Each row was made from one small tree. Brackets hold a mark, then the marks that hang from it, in alphabetical order. Every link used is in the known rows. Write each row's tree.
Known rows:
[danu [kuzar kifiri]]: [  0  -2  -1  18  -4 -11  12  -9 -12   6  -6  -8  16  -5   8   3   0  12
   1   1  -1  -1  -8 -14  -3  10  -4  -3  -3  -1]
[sizod monofim [zirug [vebud [tuzan dafab]]]]: [  3  -2   1  11  15  26 -13   8   2  -4 -20  15   7  -6  -9  12  -6  -6
   2   2 -20  -5  11 -12   8  15  30 -24 -12   1]
[radet [dafab [tuzan [vebud kifiri]]]]: [ 1  1  1 10  5 -5 13 14 10 -2 -2  5 23  6 23  8 28  7  5  1  6  5 22  6
  5 -4 -3  6  6 -2]
[razun ropiz]: [-1  8 -4 -9 -5  1  3  1  6 -5  0 -1  2 -5 -4  3  0 -5 -1  8 -1  8 -7 -6
 -1 -5 11 -5 -5  4]
[zirug vebud]: [  0  -2  13   9   2   3  -1   5  -1  -2   2  -6   1  -3   1   3   8  -5
  -4   0   2  -7  -1  -5  -2 -10  -2  -9  -4   4]
[radet [dafab tuzan vizuv]]: [-3  0  7 -9  0  5 -3  8  6 -5  1  4  2 -1 15  1 13  9 -4  4 10  2 26  1
  9 -2 -2 18 -2 -9]
[kuzar [danu todi]]: [  2   4  -2   8  -1   6  15   6   7   1  -5  11   3   0   6   4   2   4
 -10   3  11  -4   4  -8  -5  -1  -5  -4  -1  -6]
[sizod monofim ropiz [zirug [vebud [tuzan dafab]]]]: [  2   1   0   8  11  35  -6  11   3 -18 -23  13   1  -6 -14  10  -7 -10
  -1   1 -26  -7   9 -12  10  10  39 -32 -13  -2]
[lemero [razun [ropiz sizod]]]: [ -9   7  -1  -8 -12  -1  14  -6   1 -13  -2  -5   5  -1  -7  18  -5  -2
   5   3   3  -2 -12 -18  -2   2   9   9  -2 -16]
[razun [ropiz [sizod zirug]]]: [ -2  14  -2  -9  -9  11   9 -10   4 -18 -15 -10   3 -12 -14   9  -6  -2
   5   6  -3  -1 -11 -15   0  18  10   1  -4   2]
[dafab radet [tuzan [vebud [kifiri kuzar]]] vizuv]: [-11  -7  -6  11   2 -15  18 -15  17   6  -1   3  28 -23  25  -1  15  -6
   6  10   6   0  15 -11   4  -6 -16  10  -6 -13]
[monofim [sizod ropiz [zirug vebud]]]: [  2   7  12  16  -1  40   8   7  -2 -28 -12 -24  -6 -12 -30   9   6  -5
  -9  -1  -9 -15  -7 -14   0  -3   7 -10  -6  -4]
[dafab [tuzan [vebud kifiri]]]: [ -1  -3  -4   9   9  -8  13   0  -1   1   0   0  22  -4  23   7  24   5
  -4   0   3   1   6   6   5  -2 -11  -1   3   0]
[zirug [vebud [kifiri kuzar] tuzan]]: [  0  -4   3  20   0  -6  10  16  10  12   2   2  26  -6   3   3   6  -7
  10  -1  -2   4  -1 -13  -6   5   2  -6 -10 -11]
[danu kuzar]: [-3 -1  0  4  0  2  7 -3 -7  2 -3 -2 -1 -5  6  1 -2  3  7  3 -3 -3 -6 -9
 -2  0 -2 -5 -2 -7]
[sizod ropiz zirug]: [ -1   5   0   0  -4  21   5   1   1 -19 -19 -12  -7  -8 -11   3  -6  -3
   0   2 -18  -3  -2  -1   4   8  11 -15  -3  -8]
[zirug [vebud kifiri [tuzan dafab]]]: [ 4 -5 -3 15 13  3  4 17 -2 10  4 -3 25  4  6  3 -2 -4 -1 -2 -7  4 14 -2
  5  7 23 -2 -6  4]
[tuzan [vebud kifiri]]: [ 0 -1 -7 10  4 -6 16  4  4  2 -1  1 20 -2  7 -1  9 -1  0  1  0  3  0  1
  2 -5 -7 -1  6  4]
[zirug [vebud [kifiri kuzar]]]: [  0  -3  11  15  -4  -9  19  14  16   4   0  -3  20  -8   4   3   3 -11
   9   2   0   0  -2 -14 -12  -7  -1  -9  -4  -7]
[vizuv [dafab radet [tuzan [vebud zirug]]]]: [ -9  -6  -7  14  15  -5 -12  -5   5  -4  -3   3  10   3  24   5  24   1
  17 -17  -9 -13   9  11   5  17  -1   3   5  -1]
[ropiz [sizod monofim [zirug vebud]]]: [ -2   7  16   3  -1  19   7  -7  -1 -23 -18  12   1 -12 -17  10  -1   1
   3  -2  -4 -18  -8 -17  -3  15   2 -15  -5   0]
[tuzan [dafab vizuv] [vebud [kifiri kuzar] zirug]]: [ -4  -8 -16  16   8   2   7  20  32   8  -5   5  33 -12  15  -7 -11 -15
   8   9  -7   3  18 -15  -3   6  15  12   9  -6]
[vebud [kifiri kuzar] tuzan zirug]: [ -2  -1 -15  19   0  -4   0  22  14  12   0  11  27  -2   2  -1  -4   2
  19   0  -6   8  -1  -5 -10  33   6   8   0 -19]
[danu [kuzar kifiri] todi]: [ -6   3  -2  25  -5  -9  20  -3   2   3  -8  -2  15 -11   7   5  -1  18
  -5   4   9  -4  -8 -17  -5  15 -11  -9  -3  -5]
[dafab tuzan]: [ 1 -2  2 -1  5 -3 -3 -4 -4 -2  1 -2  2 -2 16  8 17  6 -4 -1  3 -1  7  4
  2  2 -4  0 -3 -4]
[kifiri kuzar]: [  0  -2   3   5  -4  -5   4   3  19   5  -4   2   5  -6   3   1  -1 -11
  12   3   0   1   1 -14  -8  -3   2  -2  -3  -9]
[dafab radet [tuzan vebud] vizuv]: [-11  -5  -5   5   9  -4  -2 -25  -1   1   3   0   8 -19  22   0  19   0
  -6   7   9  -6  14  -2  14  -9 -16  10  -5  -2]
[zirug [vebud [kifiri kuzar] [tuzan [dafab vizuv]]]]: [ -1 -10  -2  11   7   2   8  18  17  16   2   1  30 -12   7  -2 -10 -13
   2   5  -4   7  19 -20   3   1  20   6 -11  -8]
[vebud kifiri [tuzan [dafab radet]] zirug]: [ -6  -2 -26  17   9  -2  -5   7   0  10   2   4  26   4   6  -1 -14   1
  13   0 -11   4  18   7   4  37  26  15   2  -3]
[razun [ropiz [sizod monofim [zirug vebud]]]]: [ -3  13  13  -6  -6  20   9  -6   3 -28 -18  12   2 -16 -21  13  -1  -4
   3   6  -4 -11 -16 -23  -3  11  12 -19 -10   4]
[dafab radet tuzan vizuv]: [-11  -4  -1  -5   2  -5  -2 -22  -5  -2   5  -1   2 -16  16   0   8   5
  -6   6   6  -3  13   1   9   3 -10  13  -7  -8]
[vizuv [dafab radet [tuzan [vebud kifiri zirug]]]]: [ -9  -6 -10  16  12 -11   3   2   3  -5  -1   3  25   4  25   4  21   5
  17 -17 -10  -8   9  16   3  23  -1   6   8  -4]
[radet [dafab vizuv]]: [-2  2  5 -9 -6  8  0 13  9 -3  1  7  1  1  0 -7 -4  4  0  5  7  4 19 -3
  7 -4  2 18  0 -5]
[dafab [tuzan [vebud [kifiri kuzar] zirug]] vizuv]: [ -5  -6  -9  16   7  -5   7  11  20   3  -2   5  31 -18  25  -1  15   0
   4   7   2   0   9  -9  -3  10 -11  11   5 -15]
[radet [dafab [tuzan [vebud kifiri]] vizuv]]: [-3 -1  0  2  4 -1 13 12 10 -2  1  7 23 -4 22  0 21  8 -4  5 10  6 26  2
 11 -6 -8 16  4 -5]

Write each row's tree:
[ -1  -7 -17  23  10  -2   7  21  32   8  -7   4  31  -1  17   0  -5 -17
  17   5 -10   3  15 -12  -9   8  19   3  11  -3] => [tuzan dafab [vebud [kifiri kuzar] zirug]]
[ -8  -7   0   7  13 -10  -2 -14   2  -2  -3   2   7   2  25   7  26  -3
  13 -15  -6  -9  11   7  11  -2  -2  -2   0   2] => [vizuv [dafab radet [tuzan vebud]]]
[ -1   2  14   5   2  19  -1   1   1 -15 -21  13  -2 -11 -14  10   2  -1
  -1   2 -14 -11  -5 -10  -1   6   4 -27  -9  -2] => [sizod monofim [zirug vebud]]
[  3   6   9  17  -4  35  24  13  -3 -28 -11 -25   9 -11 -30   8   2   0
  -9  -1 -10 -10  -7  -9  -1   5   7  -6  -2  -6] => [monofim [sizod ropiz [zirug [vebud kifiri]]]]
[ -2   5  15   3  -1  29   6   5   1 -30 -23   9  -7 -12 -19   8  -1  -5
  -4   3 -21 -13  -6  -9   1   0  13 -35  -7  -4] => [sizod monofim ropiz [zirug vebud]]
[  6   3  -3  22  -5  -6  20   2   2   4 -10   4  19  -1   7   6   4  13
 -16   1  13  -1   2 -12  -7   9  -8  -1  -3  -1] => [kuzar [danu todi] kifiri]
[ -3   7   3  -6  -5  16   8 -11  -1 -21 -20  18  -1  -9 -18   8  -9   5
   8   0  -6 -12  -6 -11  -1  25   4  -5  -2  -3] => [ropiz [sizod monofim zirug]]
[ -8  -6 -23   8  11   9 -21  -2   2   9   3   6  13  -6   5  -7 -18   0
   4   5  -6   0  21  -2  10  29  23  23  -4  -5] => [vebud [tuzan [dafab radet vizuv]] zirug]
[  1   8  -1   7  -4  37   9   1   0 -27 -14 -19  -7 -10 -31   7  -3  -1
  -6   0 -11  -8  -5  -9   1   6   9   0  -2  -7] => [monofim [sizod ropiz zirug]]
[-10   8  12   3  -9  14  11  -3   1 -19 -17 -20   4 -12 -12  24  -3  -4
   2   3  -6 -11 -13 -25  -3   3   9  -7  -9 -17] => [lemero [razun [ropiz [sizod [zirug vebud]]]]]
[  8  -3 -10  11  -2  -4  17  11   2  17  -6  12  27   2   7   3   2  -4
  10  -1  -1  10   6 -13  -7   9   6   6  -6 -18] => [vebud [kifiri [kuzar danu]] tuzan]
[ -4  -1  -3  10  10  10 -13  16  13  -3  -3   9  12  -3  22  -1  22   7
   0   5   8  -4  24   0   6   4  -6  17   7  -7] => [radet [dafab [tuzan [vebud zirug]] vizuv]]
[ -8  -5  -8  -5   5   1  -2 -14   6   2   2  -2   4 -10   7  -6 -19 -10
  -2   8  -2  -1  22  -6  10  -2  16  14  -3   3] => [tuzan [dafab radet vizuv]]
[ -2   5  11   4  -4  23  22  12   0 -31 -21   9   8 -12 -19   7  -4  -2
  -3   2 -22  -8  -7  -4   0   9  13 -32  -4  -7] => [sizod monofim ropiz [zirug [vebud kifiri]]]
[  1   2   0  13  -6   2  18   9  25   6 -10  13   8  -6   8   5   2  -6
   2   5  11  -4   5 -22 -14  -5  -5  -6  -5 -16] => [kifiri [kuzar [danu todi]]]
[  1  -6 -20  19   7  -1  -2  26  20  15  -2   7  31   3   9   1 -12  -8
  20   1 -12   9  15  -8  -7  31  30   9   1 -12] => [vebud [kifiri kuzar] [tuzan dafab] zirug]
[ -7  -8  -4   9  12   7 -12  -8  -1   9   6  -2  11 -10   5  -4  -7  -9
  -4   5  -2  -3  21 -10  14   0  17   9 -14   2] => [zirug [vebud [tuzan [dafab radet vizuv]]]]
[-12  10  -1 -11 -12  17  13  -8   3 -26 -25  13   2  -9 -21  25 -14   2
   7   6 -12  -6 -14 -22   0  17  15 -10  -6 -21] => [lemero [razun [ropiz [sizod monofim zirug]]]]
[ -7  -5 -21  -1   7  -2   6  -5  -2  11   5   4  24  -7   5  -7 -18  -1
  -1   6  -5   9  23   0  15  18  20  21  -6  -3] => [vebud kifiri [tuzan [dafab radet vizuv]]]
[ -2  -7  -3  11  18   1 -13  12   5  -4  -5   4   9   7  25   6  27   3
  11 -19 -10 -10   5   9   3  13   2   0   9  -1] => [vizuv [dafab [tuzan [vebud zirug]]]]
[ -2   6   5   9   1  15  15   1 -10 -13 -15  18  20 -10 -17   9  -2   9
   6  -3  -7  -9  -8 -11   3  34   5  -8  -8  -6] => [ropiz [sizod monofim [zirug [vebud kifiri tuzan]]]]
[ 0 -1  2 14  5 -2  7 14 -9  7  6  0 22  0 -1  2  7  4 -2 -3 -1  3 -1  0
  2  9  1 -2 -7 -2] => [zirug [vebud kifiri tuzan]]
[-11   8  12  -2 -10  20  13  -3   2 -27 -21   7   3 -13 -21  27  -6  -2
   4   4 -11 -13 -16 -28  -3   7  13 -18 -11 -19] => [lemero [razun [ropiz [sizod monofim [zirug vebud]]]]]
[  9  -5   2  21   1  -1  16  16   1  16  -2   7  28   0   7   6   9  -8
   7  -1   1   4   4 -20  -9  -1   4  -3 -12 -13] => [zirug [vebud [kifiri [kuzar danu]] tuzan]]
[ -7  -7 -17   0  10   4 -11 -13   0  11   3   4  10  -8   5  -6 -16  -4
  -1   6  -3   3  24  -6  16  10  20  18  -9  -1] => [vebud [tuzan [dafab radet vizuv]]]
[ -2  -6 -19   5  14  15 -22  14   4  10   2   7  13  -3   4  -6 -15   2
  -2   3  -7   2  18  -3   9  26  24  19   1  -4] => [vebud [tuzan [dafab vizuv]] zirug]
[ -3   6   1  -7  -4  26   7   0   3 -28 -25  15  -8 -10 -19   6  -8  -1
   1   3 -22  -6  -5  -3   4  11  15 -26  -4  -8] => [sizod monofim ropiz zirug]
[ -3  -2   3   0   7   6  -3   6  12  -2  -2   7   9  -5  22   1  25   4
  -5   6  11   0  26  -3  12 -15  -8  13   1  -3] => [radet [dafab [tuzan vebud] vizuv]]
[ -3  -6  -1   1  11   2  -3 -10   1   1   0   1   8 -15  22   0  22   3
 -14   5   8  -3  10  -5  12 -11 -15   7  -1   0] => [dafab [tuzan vebud] vizuv]
[  4  -5  -1  13  15   8 -12  11   0  10   3  -3  10   3   5   5   2  -9
  -3  -2  -4  -1  14  -8   6  -1  24  -4  -8   7] => [zirug [vebud [tuzan dafab]]]
